In the rows, 128 means zero.
Known rows, with every way that one mark hangs from another
j863{j129 j232{j545{j857}} j345}: [151 139 125 132 111 145 152 142 154 109 134  98 124 149 154 122 159]
j345{j545{j857}}: [174 135 137 114 101 119 118 116  92 176 139 157 198 134  91 163 117]
j232{j545}: [ 99 131 147 148 102 137  54 137 142 154 140 110 138  72 114 160 114]
j232{j863}: [ 92 108 122 126 145 109 102 112 127  96 110  99 149  97 139 133  95]
j857{j545{j232{j863{j129 j345}}}}: [148 150  94 158 157 139 181  82 148  97 123 120 115 143 112  81 134]
j129{j863}: [134 139 135 137 141  36  88 151 108  89 145 103 145 105 122 188  94]
j345{j545{j232{j863}}}: [109 105 127 133 154 187  77  79 123 191 111 159 112  91 101 132 100]
j345{j545}: [124 120 142 118 135 111  87 118 127 169 131 141 144  88 105 173  97]
j863{j129 j232{j545} j345}: [ 96 124 130 135 143 142 120 150 193 105 126  79  66 103 162 135 141]
j345{j545{j232{j863{j129}} j857}}: [136 134 110 127 137 157 144  80 124 184  99 170 180 180  82  99 132]
j301{j545 j863}: [ 15  98 126 103 114 100 115 202 123  85 109 102 147 129 122 128  96]
j301{j545{j232{j863{j129 j345}} j857}}: [ 85 137  99 118 120 125 174 117 123  68 105 120 161 206 123  61 154]
j129{j863{j232 j345}}: [157 116 134 120 161  72 122 152 122  54 150  85  63  95 181 183 110]
j863{j129 j345}: [ 97 158 128 145 148  47 137 142 171  62 120  84 107 123 147 127 133]
j857{j545{j232{j863}}}: [155 125  99 149 136 176 134  65 106 139 129 132 157 114  79 122  98]
j863{j232{j545} j345}: [120 107 144 132 124 173  87 144 156 115 148  90  56  61 169 156 130]

Rows
[170 169 128 148 121 124 143 101 134 162 133 164 130 167  98 114 160]
j863{j129 j345{j545{j232 j857}}}
[ 65 107 102  86 123 111 215 206 138  41 103  89 135 202 164  95 142]
j301{j545{j857} j863{j129 j232 j345}}
[121 101 143 115 157 139 114 112 132 145 127 138  86  75 164 123 121]
j232{j863{j345{j545}}}
[129 113 135 130  92 168 103 117 106 158 128 130 195 123 125 115 128]
j232{j545{j857} j863}
[149 124 150 119 105 136 148 171 106 163 142 163 113 119 147 120 145]
j301{j863{j345{j545{j857}}}}
[177 130 123 101 140 119 185 125 142 125 125 125 131 166 140 137 144]
j863{j129 j232 j345{j545{j857}}}
[212 142 154 121 115  68 137 147  78 144 174 164 141 131 136 166 141]
j129{j863{j345{j545{j857}}}}
[126 151 131 147 119 145 157 155 141 175 120 169  94 165 115  94 158]
j301{j863{j129 j345{j545{j232 j857}}}}
[215 152 147 143 112 109 114 119  77 169 172 182 112 134 109 156 149]
j129{j863{j345{j545{j232 j857}}}}
[162 137 125 145 114 158 129  86  98 102 130 128 121 129 135  99 145]
j545{j232{j863{j345}} j857}
[144 130 127 111 144 119 184 111 131 135 115 145 161 164 150  90 150]
j232{j863{j129 j345{j545{j857}}}}
[140 140 146 150 131 149  80 103 133 172 147 155  60  74 114 147 129]
j863{j345{j545{j232}}}
[ 42 104 107 112 132 149  93 110 116  98 104 118 150 131 105 113  97]
j301{j545{j232{j863}}}
[ 95 111 120 122 110 171 152 187 157 143 106 111 146 170 133 120 131]
j301{j863{j129 j232{j545{j857}}}}
